What can hang from each mark
J842: J207 J400
J128: J207 J400
J448: J92 J400 J816
J400: J128 J448 J842
J207: J128 J448 J842
J816: J740

Each row was made from one small tree. The marks that hang from a mark follow it in brackets, in the order of their numbers. Every link used is in the known rows. Write each row's tree.
Known rows
J128(J207(J448(J400))): [ 1.51  1.80  0.32 -1.76  1.16  0.26  0.84  0.64  0.72 -0.75 -1.27 -0.19
  1.26 -1.05 -1.40  0.04 -2.20 -0.74  1.17  0.18  0.53  0.56  1.13  1.26]
J842(J400): [ 1.22  1.52  0.03 -1.28  0.65  1.29  1.12  1.08  0.66 -0.48  0.49 -0.51
  1.38 -0.69 -2.34 -0.16  1.59 -0.69  0.89  0.43  0.43 -0.04 -0.36  1.95]
J448(J92 J400(J842(J207(J128)))): [ 0.63  1.97 -0.12 -0.27  1.71  1.51 -0.10  0.97  0.16  0.17  0.10 -0.51
 -0.78 -0.36  0.15  0.45  3.44 -0.77  1.00 -0.49  0.81  2.00 -0.22  1.07]
J128(J207): [ 1.52  1.37 -0.41 -1.01  0.64  0.67  1.11  0.65  0.87 -1.22  0.01 -0.50
  0.52 -0.53 -1.41 -0.70 -0.24 -0.76  1.06  0.57  0.40  0.21  0.65  1.60]
J128(J207(J448(J816)) J400(J842)): [ 2.18  1.46 -0.59 -0.65  1.21  0.48  1.45  0.76  0.45  0.12  0.66 -0.60
 -0.45 -1.00 -0.99 -0.67 -0.20 -0.38  0.73  0.61  1.57  1.78  0.35  0.58]
J448(J816): [ 1.26  1.26 -0.47 -0.40  0.48  0.93  1.43  0.54  0.79 -0.38  0.14 -0.62
 -0.35 -0.13 -1.83 -1.08  1.21 -0.20  0.58  0.76  0.49 -0.31 -0.56  1.84]
J842(J207(J448(J400(J128) J816))): [ 0.90  1.41  0.12 -1.18  1.52  0.22  0.84  0.48  0.34  0.86  0.17 -0.21
  0.52  0.55 -1.65  0.38 -1.11 -0.18  0.75  0.42  1.39  0.67  0.06  1.62]
J816(J740): [ 1.04  1.20  0.03  0.64  0.07  0.85  0.90  0.63  0.63 -0.86  0.86 -0.40
  0.95 -0.45 -1.55 -0.55  0.39 -0.56  0.52  0.29 -0.05 -1.09 -0.09  2.02]
J207(J128 J448(J816) J842(J400)): [ 1.70  1.28 -0.14 -0.57  1.43  0.58  0.83  1.37  0.09  1.43  0.20 -1.06
  0.14 -1.24 -2.27  0.66  4.80 -0.44  1.40  0.30  0.92  0.89 -1.54  1.11]
J400(J128 J448(J92 J816(J740))): [ 1.83  1.06  0.18  0.86 -0.01  1.00  1.37  0.59  0.55 -0.39  1.11 -0.56
 -1.28  0.50 -1.01 -0.51  0.81 -0.26 -0.22  0.76  0.67 -0.23 -0.49  2.22]
J207(J128(J400(J842))): [ 1.04  1.74 -0.38  0.18  1.20  1.34  1.05  1.18  0.24  0.47 -0.07 -0.76
 -0.60 -1.06 -1.26  0.09  2.67 -0.25  1.13  0.36  0.45  0.21 -0.35  0.83]
J207(J128 J842): [ 0.81  1.51 -0.51  0.23  1.11  0.85  0.69  1.17  0.33  0.46 -0.74 -0.98
 -0.04 -1.39 -1.80  0.34  4.56 -0.56  1.53  0.24 -0.26 -0.43 -0.81  1.25]
J448(J92): [ 1.50  1.38 -0.29  0.09  0.35  1.54  0.95  0.73  0.70 -0.57 -0.36 -0.42
  0.11 -0.87 -0.86 -1.09  1.38 -0.59 -0.01  0.66 -0.08  0.72 -0.35  1.67]
J842(J400(J128)): [ 1.14  1.47  0.03 -0.74  0.65  1.13  1.05  1.08  0.49  0.07  0.38 -0.44
  0.88  0.20 -2.81  0.16  0.16 -0.57  0.45  0.76  0.80 -0.02 -0.32  2.13]
J207(J128 J448): [ 1.35  1.17  0.30 -0.36  0.96  0.57  0.84  0.74  0.37  0.71 -1.43 -0.49
  0.63 -0.36 -1.87  0.08  0.91 -0.46  1.12  0.48 -0.02 -0.28 -0.53  1.07]
J128(J207(J448(J816) J842(J400))): [ 2.25  1.25 -0.44 -1.25  1.22  0.27  1.00  1.10  0.43  0.24  1.11 -0.85
  0.83 -1.26 -1.89  0.14  2.65 -0.76  1.22  0.41  1.40  1.81 -0.40  1.18]
J448(J92 J400(J842) J816(J740)): [ 1.00  1.89 -0.06  1.15  0.47  1.39  0.70  0.80  0.43 -0.58  1.13 -0.40
 -1.10 -0.66 -0.31 -0.85  1.54 -0.60 -0.03 -0.27  0.98  1.19 -0.47  1.70]
J448(J92 J400(J128)): [ 0.82  1.95  0.10 -0.18  0.75  1.42  0.81  0.90  0.54 -0.24 -0.94 -0.26
 -0.34 -0.30 -1.29 -0.27 -0.74 -0.42  0.03  0.57  0.25  0.32  0.17  1.87]
J207(J128): [ 1.01  1.37 -0.09 -0.20  0.77  0.98  0.94  0.86  0.51  0.01 -0.77 -0.72
 -0.07 -0.38 -1.65 -0.16  1.90 -0.47  1.08  0.45 -0.11 -0.52 -0.52  1.48]
J400(J128 J448(J92 J816) J842): [ 1.55  1.55 -0.24  0.11  0.64  1.28  1.30  0.57  0.61  0.17  0.11 -0.43
 -2.04  0.57 -1.23 -0.59  2.11 -0.61 -0.01  0.87  1.09  1.64 -0.40  1.29]
J207(J842): [ 0.87  1.55 -0.63 -0.18  0.79  0.92  0.91  0.93  0.59 -0.18 -0.16 -0.64
  0.80 -1.45 -1.96 -0.24  3.85 -0.64  0.98  0.38 -0.23 -0.24 -0.20  1.41]
J128(J207(J448(J400(J842)))): [ 1.21  2.06  0.26 -1.39  1.33  0.33  0.63  0.68  0.57 -0.54 -0.76 -0.08
  0.79 -0.93 -1.42  0.06 -1.15 -1.08  1.21 -0.09  0.97  1.68  1.10  0.76]
J207(J448(J92)): [ 1.75  1.20  0.13 -0.11  0.48  1.10  0.80  0.58  0.60  0.14 -0.89 -0.17
  0.76 -1.03 -0.86 -0.90  0.40 -0.67 -0.06  0.71 -0.03  0.86 -0.33  1.19]
J207(J128(J400) J842): [ 1.02  1.66 -0.60  0.22  1.37  1.01  0.94  1.50  0.18  0.61 -0.39 -1.16
 -0.18 -2.26 -1.48  0.43  4.57 -0.15  1.38  0.41 -0.14 -0.67 -0.79  1.12]
J842(J207 J400(J128 J448(J92))): [ 1.70  1.36  0.10 -1.44  1.12  1.33  0.82  0.95  0.52 -0.09  1.36 -0.43
  0.50  0.20 -1.25  0.76  2.45 -0.79  0.32  0.55  0.97  1.49 -0.15  1.93]

Which tree is each row?
[ 1.00  1.63 -0.41 -0.22  0.99  0.97  0.81  1.36  0.34  0.49  0.69 -0.69
  1.04 -0.77 -2.92  0.56  2.96 -0.66  0.81  0.56  0.67  0.44 -0.45  1.82] : J207(J842(J400(J128)))
[ 1.49  1.14  0.32 -1.41  1.56  0.62  0.38  1.03  0.15  0.93  0.86 -0.55
  1.73 -0.14 -1.84  1.04  2.43 -0.66  1.50 -0.01  0.96  0.98 -0.70  1.32] : J842(J207(J128 J448) J400)
[ 1.59  0.89  0.14  0.52  0.18  0.35  1.12  0.38  0.50  0.05  0.90 -0.36
  0.56 -0.24 -1.64 -0.76 -0.29 -0.26  0.21  0.38  0.60 -0.38 -0.52  1.74] : J207(J448(J816(J740)))
[ 0.82  1.71  0.68 -0.93  1.38  0.62  0.73  0.92  0.33  0.58 -2.11 -0.34
  0.73 -0.85 -1.80  0.52 -0.30 -0.46  1.39  0.12  0.07 -0.23 -0.14  1.21] : J207(J128 J448(J400))
[ 1.06  2.08 -0.27 -0.08  0.94  1.56  0.87  0.83  0.57 -0.26 -0.08 -0.42
 -1.40 -0.68 -0.61 -0.99  1.93 -0.58  0.14  0.11  0.95  1.79 -0.37  1.42] : J448(J92 J400(J842) J816)
[ 1.99  1.03  0.00  0.38  0.81  0.97  0.91  0.73  0.30  1.07 -0.61 -0.64
 -1.13 -0.33 -0.81 -0.87  1.91 -0.23  0.35  0.68  0.55  1.07 -1.29  1.14] : J207(J128 J448(J92 J816))
[ 1.14  1.30 -0.42 -0.64  1.54  0.99  0.80  1.11  0.26  0.37  0.80 -0.90
  0.27 -0.89 -0.88  0.52  2.82 -0.05  1.31  0.33  0.37 -0.46 -0.38  1.35] : J842(J207(J128(J400)))
[ 1.97  1.65 -0.39 -0.42  0.96  1.67  1.64  0.96  0.62 -0.16  0.39 -0.68
 -1.74 -1.39 -0.43 -0.73  3.29 -0.28  0.10  0.62  0.80  1.53 -0.39  0.97] : J128(J400(J448(J92 J816) J842))
[ 1.68  1.67 -0.07 -0.73  0.96  1.38  0.94  1.33  0.43  0.21  0.33 -0.66
 -0.02 -1.27 -1.93  0.78  4.45 -0.85  0.45  0.66  0.47  1.23 -0.45  1.70] : J207(J842(J400(J128 J448(J92))))
[ 1.40  1.57  0.35 -1.80  0.81  1.03  1.44  1.01  0.68 -0.30 -0.02 -0.42
  0.61  0.05 -2.95  0.66  1.05 -0.69  0.93  0.75  0.62 -0.13  0.06  2.07] : J842(J400(J128 J448))
[ 0.91  1.73  0.40  0.36  0.78  0.44  0.78  0.52  0.31  0.06  0.46 -0.17
  0.27 -0.46 -1.44 -0.11 -0.24 -0.59  0.69 -0.28  1.03  0.58 -0.10  1.28] : J207(J448(J400(J842) J816(J740)))
[ 2.19  1.07 -0.15  0.41  1.09  1.15  1.30  1.10  0.15  1.17 -0.40 -0.83
 -1.19 -1.25 -0.37 -0.60  1.71  0.14  0.28  0.85  0.67  0.57 -1.22  0.92] : J207(J128(J400) J448(J92 J816))
[ 0.88  1.63  0.38 -1.81  1.57  0.40  0.46  0.58  0.52 -0.03 -0.46 -0.06
  1.95 -0.65 -1.45  0.51 -0.16 -0.57  1.10 -0.05  0.45  0.43  0.34  1.40] : J842(J207(J448(J400)))
[ 1.54  1.35  0.17 -0.40  1.21  0.82  1.18  1.12  0.23  0.89 -0.99 -0.63
  0.59 -1.34 -1.58  0.23  0.60 -0.07  0.99  0.66  0.11 -0.65 -0.51  0.92] : J207(J128(J400) J448)
[ 1.23  1.31 -0.08  0.12  1.24  0.46  0.53  1.01  0.21  1.08 -1.30 -0.71
  0.60 -1.41 -1.97  0.54  3.67 -0.58  1.30  0.27 -0.14  0.02 -0.81  0.79] : J207(J128 J448 J842)
[ 1.58  1.35 -0.28  0.32  0.80  0.89  0.49  0.80  0.41  0.49 -0.62 -0.41
  0.68 -2.01 -1.19 -0.51  3.04 -0.73  0.11  0.53 -0.18  1.38 -0.62  0.87] : J207(J448(J92) J842)
[ 0.72  1.40 -0.41 -0.17  1.43  0.95  0.17  0.70  0.29  0.44  0.72 -0.60
 -0.15  0.40 -1.03  0.49  3.63 -0.75  1.36 -0.13  0.77  1.02 -0.35  1.03] : J400(J842(J207(J128)))
[ 1.05  1.94 -0.69 -0.58  1.32  0.33  1.02  1.03  0.52 -0.15 -0.03 -0.84
 -0.81 -0.57 -1.64  0.16  0.77 -0.43  1.34  0.44  1.20  0.61  0.43  1.67] : J448(J400(J128(J207(J842))) J816)
[ 1.56  1.54 -0.45 -0.66  1.52  0.81  1.63  1.38  0.35  0.60 -0.29 -1.31
 -1.26 -2.03 -1.35  0.64  5.92  0.02  1.65  0.54  0.29 -0.57 -1.01  1.09] : J207(J128(J400(J448(J816))) J842)
[ 1.86  1.18 -0.61  0.44  0.81  0.89  0.87  0.78  0.42  0.79 -0.12 -0.61
 -0.34 -1.42 -1.04 -0.84  3.74 -0.41  0.16  0.63  0.41  1.55 -0.98  0.99] : J207(J448(J92 J816) J842)
[ 1.89  1.51  0.15 -0.56  1.03  1.58  1.38  1.24  0.47 -0.10 -0.76 -0.86
 -1.20 -1.77 -0.39  0.14  3.18 -0.20  0.75  0.71 -0.15 -0.02 -0.55  1.25] : J207(J128(J400(J448(J92))))
[ 1.99  1.41 -0.21  0.52  0.75  0.66  0.58  0.55  0.38  0.32 -0.05 -0.12
 -0.31  0.16 -0.78 -0.54 -1.34 -1.02  0.06  0.67  1.29  2.63  0.65  0.73] : J400(J128(J207(J448(J92))) J842)
[ 1.58  0.93 -0.07 -1.15  1.30  0.44  0.82  0.75  0.23  1.21  1.72 -0.48
  1.13  0.90 -2.16  0.37  0.46 -0.41  0.65  0.65  1.84  1.23 -0.64  1.74] : J842(J207(J448(J816)) J400(J128))
[ 1.55  1.22 -0.32 -1.51  1.68  0.78  1.52  0.93  0.41  0.20  0.85 -1.05
 -0.95 -0.56 -0.64  0.72  4.16  0.16  1.58  0.53  0.78 -0.40 -0.61  1.38] : J842(J207(J128(J400(J448(J816)))))
[ 1.99  1.49 -0.23 -1.30  1.22  0.35  0.68  1.17  0.44 -0.08  0.58 -0.65
  1.88 -1.80 -2.06  0.50  2.61 -1.06  1.42  0.27  0.90  1.55  0.13  1.09] : J128(J207(J448 J842(J400)))
[ 1.34  1.49 -0.04 -0.51  1.13  0.54  0.73  1.19  0.18  1.14  0.16 -0.47
  1.70 -0.95 -3.03  0.76  1.98 -0.76  0.72  0.64  0.70  0.70 -0.55  1.40] : J207(J448 J842(J400(J128)))
[ 2.22  1.72 -0.61 -0.85  1.16  1.06  1.30  1.24  0.65 -0.87  0.16 -0.93
 -0.47 -2.95 -0.10  0.13  4.00 -0.55  0.88  0.59  0.13  1.12  0.50  1.02] : J128(J207(J842) J400(J448(J92)))
[ 1.21  1.00  0.09 -0.72  1.43  0.43  0.39  0.57  0.27  0.92 -0.11 -0.48
  1.05  0.09 -1.36  0.48  1.83 -0.53  1.35  0.14  0.37  0.37 -0.40  1.06] : J842(J207(J128 J448))
[ 1.66  1.50 -0.25 -1.07  0.73  0.79  1.07  1.08  0.57 -0.49  0.89 -0.61
  0.74  0.31 -2.35  0.16 -0.65 -0.75  0.96  0.77  1.27  0.67  0.47  1.96] : J842(J400(J128(J207)))
[ 1.81  1.38  0.13 -2.13  0.85  1.05  1.68  0.94  0.83 -0.60  0.63 -0.68
  0.15 -0.57 -2.30  0.02  2.76 -0.50  0.88  0.61  0.79  0.24 -0.50  1.94] : J842(J400(J448(J816)))
[ 1.44  1.57  0.20 -1.21  1.18  1.05  1.59  1.17  0.53 -0.18 -1.02 -0.84
 -0.37 -1.48 -1.38  0.58  2.43 -0.12  1.40  0.60 -0.22 -1.09 -0.17  1.26] : J207(J128(J400(J448)))
[ 2.27  1.37  0.08 -1.52  0.66  1.55  1.53  1.03  0.79 -0.58  0.76 -0.68
 -0.58 -0.88 -1.27 -0.47  3.36 -0.53  0.31  0.66  0.76  1.34 -0.85  1.87] : J842(J400(J448(J92 J816)))
[ 0.90  1.28 -0.14 -0.26  1.31  0.38  0.29  0.38  0.25  1.01  0.62 -0.05
  0.93  0.92 -1.74  0.37  0.12 -0.86  0.57  0.31  1.20  1.49  0.23  0.89] : J400(J128 J842(J207(J448)))
[ 1.36  1.72 -0.23 -0.67  1.50  0.92  1.35  1.47  0.34  0.35 -0.86 -1.08
 -0.33 -2.40 -1.42  1.03  5.32 -0.21  1.76  0.39 -0.34 -0.64 -0.52  0.97] : J207(J128(J400(J448)) J842)
[ 1.71  1.94 -0.07 -0.77  1.30  0.58  0.37  1.01  0.49 -0.28 -0.86 -0.42
  0.55 -2.33 -0.44  0.04  1.17 -0.91  0.90  0.13  0.39  1.80  0.49  0.87] : J128(J207(J448(J92 J400) J842))
[ 1.29  1.37  0.00  0.22  0.33  0.76  1.28  0.50  0.69 -0.79  1.29 -0.49
 -0.74 -0.17 -1.28 -0.32  2.41 -0.73  0.69  0.07  0.76  0.13 -0.19  1.54] : J400(J448(J816(J740)) J842)
[ 1.59  1.42  0.48  0.40  0.42  0.90  0.82  0.67  0.45 -0.12  0.24 -0.25
  0.10 -0.92 -0.50 -0.71 -0.70 -0.33 -0.18  0.10  0.64  0.54 -0.55  1.69] : J207(J448(J92 J400 J816(J740)))
[ 0.72  2.24 -0.15 -0.71  1.17  0.65  0.76  0.79  0.56 -0.54 -0.34 -0.33
 -0.12  0.15 -1.54  0.20 -1.51 -0.90  1.08  0.20  1.30  1.09  1.17  1.38] : J448(J400(J128(J207) J842))
[ 0.80  1.80  0.55 -0.87  1.06  0.50  0.86  0.74  0.47  0.51 -1.49 -0.04
  1.06 -0.30 -2.41  0.28 -2.56 -0.41  0.69  0.57  0.38 -0.28  0.48  1.56] : J207(J448(J400(J128)))
[ 2.09  1.52 -0.27 -1.09  0.95  1.44  1.25  1.33  0.58 -0.11  0.80 -0.92
 -0.64 -1.80 -1.38  0.04  6.21 -0.64  0.56  0.49  0.66  1.63 -1.08  1.59] : J207(J842(J400(J448(J92 J816))))
[ 0.10  2.09 -0.22 -0.79  1.53  0.84  0.32  0.68  0.35  0.15  0.45 -0.21
  0.37  0.50 -1.58  0.66  0.40 -0.71  0.90 -0.07  1.15  1.03  0.58  1.49] : J448(J400(J128 J842(J207)))
